Known rows, with every step that occurs
domu/ketal/rugo/danib: [-0.51  1.61  0.51  0.42  0.37 -0.87  0.65 -0.11 -0.58 -0.06 -1.69 -0.04
  0.05 -1.91 -0.49  0.68  0.70  0.34  0.56 -0.79  2.06  2.71  1.39 -1.46]
dukag/givez/danib/rugo/ketal: [ 0.01 -1.93 -1.55 -2.53 -1.75 -0.29 -0.04 -0.25 -1.12  1.02 -0.43  0.61
  1.61 -0.04 -0.42  1.19 -0.04 -1.24  1.12  0.70 -3.03 -0.79 -1.84  0.18]
givez/danib/rugo/dukag/domu: [-1.85 -0.42 -0.31 -1.24 -3.89  1.61  1.62 -0.39  5.31 -2.01 -1.37  0.92
 -0.34  0.56  0.07  2.86  0.68 -0.47  1.05  1.23 -2.82 -0.57 -1.37  0.75]
danib/rugo/ketal: [-0.33 -1.83  0.05  0.42 -0.91 -1.10  0.93 -0.18 -3.77 -1.61  0.37  0.54
  0.60  0.99 -0.26  1.94  0.08 -0.83  1.80 -0.17 -1.43 -0.99 -1.25  0.40]
givez/dukag: [-0.10 -1.47  0.60  0.86  0.79  0.19  0.44  0.07  0.57  0.95 -0.25 -0.39
 -1.03  0.56  0.22  0.66 -0.08  0.04  0.52 -0.68  1.30  0.87  0.30  1.09]
dukag/domu: [ 0.43  0.59 -0.18 -1.09 -1.68  0.84  1.14  0.10  3.28 -1.59 -0.29  0.06
 -0.84  0.70  0.33  0.80  0.14  0.38 -0.27  0.66 -0.23  0.09  0.46  0.35]
danib/rugo/dukag: [-0.94  0.07 -0.28  0.94 -1.61  0.80  0.93 -0.27  1.49 -1.03 -0.32  0.54
  0.49  0.61 -0.04  2.07  0.53 -0.33  1.26  0.37 -0.54 -0.74 -0.83  0.70]
domu/danib/rugo/dukag/givez: [ 0.72 -0.60 -2.39 -0.56 -2.80  3.14 -0.57 -0.07  4.48  1.17 -0.80  0.00
  1.99  0.85 -0.15  0.51 -0.91  0.19  0.11  1.25 -0.30 -1.97 -0.69  0.48]
givez/domu/danib/rugo: [-2.40 -4.17  0.02  0.41 -2.32  0.99 -0.62 -0.36  0.48 -2.09 -2.84 -0.03
  0.67  1.40 -0.32  1.19 -2.16  0.00 -0.92  0.38 -0.52  1.69 -1.17 -0.48]
domu/danib: [ 0.02 -1.56 -0.37  0.17 -0.94  1.67 -1.08  0.14  0.91 -0.05 -0.38 -0.30
  0.57  0.54 -0.29 -0.83 -1.30  0.30 -0.65  0.32 -0.30 -1.25 -0.29 -0.28]
ketal/rugo/dukag/givez/domu/danib: [ 1.97 -0.26 -2.34 -0.39 -2.37  4.30  0.07  0.27  5.97  1.51 -1.02 -1.10
  0.71  0.76  0.12 -0.29  0.19  0.90 -0.88  2.09  3.15 -3.97  0.13 -1.74]
rugo/ketal/dukag/givez/danib: [ 1.76 -0.06 -2.04 -3.30 -0.44  1.43  0.07 -0.07  2.94  2.11  1.08  0.61
  0.61 -0.59  0.56 -0.60  0.40 -0.86  1.11  1.54 -2.06 -3.54 -1.34 -1.16]
dukag/domu/ketal: [ 0.03  0.25  0.96 -0.20 -0.93  1.10  1.31  0.03  5.15 -2.11 -2.66 -0.08
 -0.98 -0.17  0.33  0.59 -0.19  0.58 -0.50 -0.21  0.08  1.66  1.08 -0.19]
givez/domu/ketal: [-1.80 -1.62  1.69  0.72  0.36  0.49  0.49 -0.35  2.76 -1.12 -3.78 -0.29
 -0.64 -0.33  0.21  0.12 -0.76  0.06 -0.98 -0.52  0.97  2.30  0.29 -1.18]
domu/ketal/dukag: [ 0.08  0.23  0.50  0.27  1.23  1.31  0.56 -0.18  4.66 -0.84 -1.81  0.20
 -0.51 -1.32  0.64 -0.26 -0.33  0.46  0.17 -0.27  0.46  0.86  0.45 -1.52]
ketal/dukag/rugo: [ 2.27 -0.62 -0.28 -0.57  0.60  1.44 -0.34  0.33  3.71  1.75  1.04  0.52
 -0.29 -1.00  0.68 -1.18 -0.69 -0.04  0.28  0.76  1.21 -3.04 -0.02 -0.87]
ketal/dukag: [ 0.59  0.75 -0.53 -0.53  0.47  0.98  0.32 -0.08  2.77 -0.43  0.57  0.32
 -0.37 -0.42  0.73 -0.04  0.02  0.24  0.35  0.56  0.07 -0.61 -0.17 -0.98]
dukag/rugo: [ 1.57 -1.06  0.34 -0.04  0.17  0.43 -0.64  0.34  1.11  2.19  0.45  0.26
  0.03 -0.65 -0.01 -1.12 -0.71 -0.34 -0.09  0.20  0.97 -2.46  0.14  0.08]
danib/rugo: [-1.23 -1.23  0.01  0.25 -0.87 -0.84  0.21 -0.23 -1.36 -1.34 -0.92  0.32
  0.69  0.28 -0.19  1.69 -0.54 -0.11  0.40 -0.35 -0.78  2.17 -0.61  0.40]
domu/ketal: [-0.54 -0.25  1.15  0.78  0.59  0.27  0.29 -0.13  1.89 -0.42 -2.32 -0.19
 -0.09 -0.86 -0.05 -0.15 -0.41  0.24 -0.38 -0.96  0.36  1.44  0.58 -0.57]
givez/danib/rugo/ketal: [-1.73 -2.79  0.19 -0.84 -1.57 -1.03  0.32 -0.38 -3.32 -1.10 -0.44  0.90
  0.61  0.34 -0.51  1.85  0.08 -1.41  1.82  0.13 -3.66 -0.87 -2.24  0.11]
givez/danib/rugo: [-2.56 -2.40  0.16 -1.03 -1.66 -0.77 -0.34 -0.45 -0.88 -0.99 -1.67  0.69
  0.77 -0.45 -0.43  1.61 -0.38 -0.66  0.53 -0.08 -2.93  2.11 -1.62  0.15]
domu/ketal/dukag/rugo: [ 1.80 -0.92  0.90  0.29  1.20  1.74 -0.19  0.16  5.76  1.40 -1.27  0.44
 -0.41 -1.96  0.60 -1.44 -1.06  0.21 -0.03 -0.08  1.47 -1.55  0.63 -1.42]
givez/rugo/dukag/domu/danib: [ 0.13 -0.05 -0.19 -0.41 -3.31  4.05  0.56  0.19  7.28  0.60  1.07  0.06
 -0.78  1.27  0.15  0.56  0.49  0.16  2.53  1.22 -0.81 -3.25 -0.76  1.31]
givez/danib/rugo/ketal/dukag/domu: [-0.71 -1.66 -0.66 -2.30 -2.71  0.82  1.84 -0.31  2.70 -3.06 -0.22  1.29
 -0.57  0.67  0.51  2.62  0.21 -0.76  1.97  1.42 -3.79 -1.29 -1.93 -0.48]

Rows
[ 1.70 -2.69  0.85  0.81  0.91  0.63 -0.30  0.46  1.65  3.18  0.25 -0.10
 -0.92 -0.12  0.15 -0.53 -0.93 -0.25  0.32 -0.47  2.27 -1.60  0.41  1.15] -> givez/dukag/rugo
[ 0.74 -0.68 -1.84 -0.69 -2.22  4.16 -0.50 -0.04  6.77  1.83 -1.35 -0.49
  0.82  1.24  0.29 -0.78 -0.84  0.06 -1.12  1.89  1.29 -3.27 -0.40 -0.56] -> rugo/dukag/givez/domu/danib
[ 0.71 -1.79 -1.82 -1.80 -0.99  0.82  1.05 -0.38  1.87 -0.44 -0.62  0.44
  0.83  0.93  0.70  1.55 -0.39 -0.70  0.82  1.40 -0.06 -0.67 -1.17 -1.09] -> danib/rugo/ketal/dukag/givez/domu
[-2.21 -2.78 -0.23  1.19 -2.91  2.62  0.08 -0.47  3.30 -1.70 -2.25  0.20
  0.40  1.71 -0.18  1.58 -1.16 -0.27 -0.13  0.99 -0.12 -1.26 -1.41 -0.23] -> givez/domu/danib/rugo/dukag
[ 0.39  0.64  0.18 -0.75  0.16 -0.82 -0.73  0.00 -0.48  2.91  0.80  0.81
  0.21 -1.09 -0.24 -0.70 -0.54 -1.13  0.38  0.03  0.80 -0.43  0.47  0.36] -> dukag/rugo/danib
[ 2.46 -1.54  0.29  0.11  0.20  0.24  0.02  0.42 -1.38  1.97  1.82  0.43
 -0.15  0.16 -0.04 -0.83 -0.17 -1.10  1.17  0.35  0.33 -5.53 -0.46  0.07] -> dukag/rugo/ketal
[ 0.49 -1.87 -1.57 -1.49 -1.46  2.51 -1.21  0.01  3.98  1.29 -1.95 -0.70
  0.96  0.86  0.14 -1.17 -1.79  0.28 -1.87  1.21  0.94 -0.38 -0.11 -0.82] -> dukag/givez/domu/danib
[ 0.01  2.09 -0.67 -0.33 -0.31 -1.15  0.47 -0.03 -2.38  0.40  0.57  0.01
  0.14 -0.93 -0.48  0.94  1.08  0.06  0.81  0.09  1.69  1.34  0.82 -0.95] -> ketal/rugo/danib
[-0.33 -0.13  0.92  1.84 -0.50  2.24  1.81 -0.23  4.79 -1.04 -2.80 -0.64
 -0.96 -0.54  0.29  1.12  1.34  0.62  0.04  0.38  3.25 -1.25  0.57 -2.05] -> givez/domu/ketal/rugo/dukag
[-0.80 -1.53 -0.67  1.19 -2.53  2.42 -0.16 -0.21  2.28 -1.07 -0.59  0.29
  1.02  1.18 -0.25  1.26 -0.75 -0.04  0.55  0.65 -0.97 -1.99 -1.18  0.39] -> domu/danib/rugo/dukag
[ 0.66 -0.21  0.61  1.08  0.47  0.49  0.78  0.15  1.09 -0.77 -1.99 -0.71
 -0.14 -1.45 -0.19  0.24  0.69  1.11  0.14 -0.66  2.24  0.85  1.10 -1.72] -> domu/ketal/rugo
[ 1.66  1.65 -0.77  1.08 -0.86  1.73  1.25  0.18  2.07  0.02  0.91 -0.38
 -0.31 -0.19  0.00  0.93  2.00  0.60  1.10  0.88  2.25 -3.60  0.30 -0.90] -> ketal/rugo/dukag
[-0.78 -3.29 -1.65 -1.26 -2.44  1.83 -0.96 -0.19  2.52 -0.01 -2.86 -0.37
  1.88  1.10 -0.29  0.44 -2.32  0.22 -1.56  0.98  0.15  1.75 -0.73 -0.40] -> dukag/givez/domu/danib/rugo
[ 0.92 -0.51 -1.28 -1.27 -2.16  3.49  0.38  0.21  6.68 -2.18 -0.14  0.13
 -0.66  0.88  0.62 -0.04 -1.16  0.94 -0.52  1.65 -0.46 -1.57  0.02 -0.90] -> ketal/dukag/domu/danib
[-1.88  1.38  0.60 -1.14 -0.17 -1.34 -0.27 -0.28 -1.31  2.61  1.38  0.63
  0.21 -0.79 -0.47  0.71  0.80 -1.14  3.20 -0.60 -0.75  2.64 -0.39  1.14] -> givez/rugo/danib
[ 0.14 -2.82 -0.71 -0.32 -3.47  1.44  0.98  0.08  0.18 -3.17 -0.34  0.45
  0.28  2.32 -0.23  1.85 -1.10 -0.22  0.89  0.86 -2.04 -1.92 -1.06  0.44] -> dukag/domu/danib/rugo/ketal
[-1.54 -4.82  0.02  0.59 -2.24  0.72  0.02 -0.36 -1.92 -2.25 -1.43  0.16
  0.58  2.16 -0.35  1.45 -1.63 -0.81  0.31  0.55 -1.14 -1.49 -1.83 -0.54] -> givez/domu/danib/rugo/ketal
[ 0.03 -2.72 -2.20 -1.81 -2.08  2.68 -0.61 -0.28  5.30 -0.44 -2.33 -0.09
  1.33  0.74  0.53  0.37 -2.32  0.42 -1.20  1.55  0.28  1.08 -0.82 -1.38] -> ketal/dukag/givez/domu/danib/rugo
[ 1.96  0.55 -1.39  0.26 -3.40  4.22  1.27  0.47  6.06 -1.63  0.22 -0.57
 -0.69  1.12  0.14  0.89  0.79  1.27  0.17  1.89  1.67 -4.65  0.49 -0.86] -> ketal/rugo/dukag/domu/danib
[-0.18 -1.94 -1.31 -1.01 -3.09  2.70  0.58 -0.03  5.35 -3.62 -1.07  0.49
  0.14  1.17  0.41  1.54 -1.66  0.85  0.02  1.31 -1.26  0.46 -0.53 -0.50] -> ketal/dukag/domu/danib/rugo
[ 0.23 -2.97 -1.04  0.16 -1.46  1.50  0.05 -0.14 -0.24 -2.09  0.58  0.60
  0.73  1.29  0.15  1.00 -1.19 -0.29  1.44  0.82 -1.79 -2.83 -1.67 -0.85] -> domu/danib/rugo/ketal/dukag
[-0.08  1.14 -0.63 -1.28 -0.11  0.09  0.62 -0.24  2.50  1.38 -3.41 -0.51
  0.66 -1.59 -0.18  0.40  0.29  0.34 -0.80  0.14  3.39  3.72  1.60 -2.01] -> dukag/givez/domu/ketal/rugo/danib
[-0.43  0.57 -0.56 -0.01 -3.14  1.65  1.99 -0.16  4.73 -2.58 -0.66  0.58
 -0.43  1.21  0.30  2.90  0.62  0.04  1.02  1.00 -0.60 -0.57 -0.33  1.00] -> danib/rugo/dukag/domu
[ 1.25 -0.73 -0.56 -0.56 -0.05  1.42  0.68  0.05  3.96  0.63 -3.53 -1.11
  0.43 -1.13  0.14 -0.09  0.04  1.04 -1.24  0.20  3.53  1.69  1.28 -2.24] -> dukag/givez/domu/ketal/rugo
[ 0.97  1.26 -0.40 -1.25  0.65  0.14 -0.43  0.01  2.06  2.61  1.29  1.10
  0.00 -1.46  0.34 -0.71 -0.58 -0.82  0.77  0.67  0.98 -1.13  0.33 -0.64] -> ketal/dukag/rugo/danib
[ 0.79  0.99 -1.48 -0.86 -1.18  2.48  0.70 -0.18  5.89  1.93 -1.00 -0.25
  0.31  0.55  0.62  0.07  0.56 -0.30 -0.53  1.62  1.60 -1.94 -0.02 -0.26] -> rugo/dukag/givez/domu
[ 1.15  0.36 -0.97 -2.09 -0.32  0.68 -0.64  0.16  2.46  3.92  1.05 -0.31
  1.06 -0.70  0.03 -0.58  0.57 -0.11  2.01  0.05 -0.04  0.66 -0.21  1.05] -> dukag/givez/rugo
[ 0.79 -0.69 -0.90 -1.05 -2.09  0.75  2.31 -0.11  1.91 -3.60  0.56  0.94
 -0.55  1.36  0.71  2.62  0.20 -0.31  1.90  1.13 -1.62 -1.28 -0.85 -0.20] -> danib/rugo/ketal/dukag/domu
[ 1.96 -1.95 -2.74 -1.52 -1.59  2.23 -0.37  0.02  1.76  0.03  0.45  0.33
  1.91  0.92  0.27  0.30 -1.43 -0.18  0.81  1.27 -1.09 -2.66 -1.21 -0.78] -> domu/danib/rugo/ketal/dukag/givez
[ 0.16 -4.30 -0.05  0.52 -2.76  1.61  1.26  0.20  0.66 -2.20 -0.53  0.03
 -0.79  2.82 -0.04  2.46 -1.28 -0.08  1.26  0.27 -0.62 -1.04 -0.74  1.53] -> givez/dukag/domu/danib/rugo/ketal
[ 1.79  1.05 -1.13 -1.48  0.96  2.00  0.16 -0.07  6.78  1.13 -1.78 -0.11
  0.59 -1.58  0.85 -1.00 -0.50  0.73 -0.46  0.32  1.04  0.89  0.93 -1.39] -> domu/ketal/dukag/givez
[ 0.53 -0.44 -1.15 -1.71 -0.54  0.92 -0.13 -0.13  3.03  1.47 -1.60 -0.49
  0.54  0.29  0.42 -0.37 -0.48 -0.06 -1.33  0.98  1.32  0.88  0.18 -0.50] -> dukag/givez/domu
[ 2.31  1.35 -2.32 -2.16  0.30  1.74 -0.02  0.04  4.85  1.73  0.54 -0.04
  0.67 -0.66  0.76 -0.74 -0.10  0.42 -0.17  1.21  0.70 -0.56  0.35 -0.88] -> ketal/dukag/givez
[-0.93 -4.29 -0.53  0.15 -1.80  1.75  0.33 -0.40  0.63 -2.71 -0.98  0.46
  0.28  1.82  0.26  1.48 -1.56 -0.60  0.72  1.20 -0.97 -1.98 -1.96 -1.50] -> givez/domu/danib/rugo/ketal/dukag
[-0.07  0.81  0.88  0.27 -0.47  0.22  2.14  0.06  3.12 -0.66 -2.28 -0.40
 -1.59 -0.58  0.04  2.19  0.74  0.81  0.66 -0.76  3.15  3.97  2.22 -0.05] -> givez/dukag/domu/ketal/rugo/danib
[ 2.59 -3.26  0.92  0.98  1.01  0.38  0.27  0.48 -0.82  3.01  1.60  0.09
 -1.09  0.62  0.17 -0.35 -0.27 -0.96  1.57 -0.24  1.70 -4.61 -0.11  1.12] -> givez/dukag/rugo/ketal
[ 2.04 -0.85 -1.28 -1.06 -2.14  3.19  0.99  0.26  4.28 -2.20  1.13  0.35
 -0.83  1.66  0.69  0.17 -0.67  0.11  0.78  1.78 -1.15 -4.64 -0.57 -0.90] -> rugo/ketal/dukag/domu/danib
[ 1.33  1.22 -1.16 -1.17 -1.07  2.76  0.53  0.02  6.58  2.33 -2.15 -0.46
  0.66 -2.11 -0.02 -0.01  1.39  0.52  0.43  0.86  0.98 -1.85  0.28 -1.65] -> domu/ketal/rugo/dukag/givez/danib
[-0.28 -3.46 -0.50  0.58 -1.88  0.59 -0.24 -0.11 -2.99 -1.60  0.03  0.39
  1.13  1.59 -0.58  0.98 -1.27 -0.68  1.02  0.19 -1.78 -2.21 -1.52  0.11] -> domu/danib/rugo/ketal
[ 1.96 -0.42 -1.76 -2.05 -0.07  1.67  0.96 -0.13  3.32  1.04  0.27  0.10
  0.15  0.71  1.00 -0.09  0.08 -0.63  0.34  1.67  0.73 -2.69 -0.53 -1.49] -> rugo/ketal/dukag/givez/domu
[-0.88 -0.77 -0.31  0.02 -1.46  2.02  1.05 -0.58  6.52 -0.02 -4.17 -0.03
  0.82  0.02  0.40  1.55 -0.35 -0.12 -0.31  0.40  1.15  1.62 -0.03 -0.43] -> danib/rugo/dukag/givez/domu/ketal
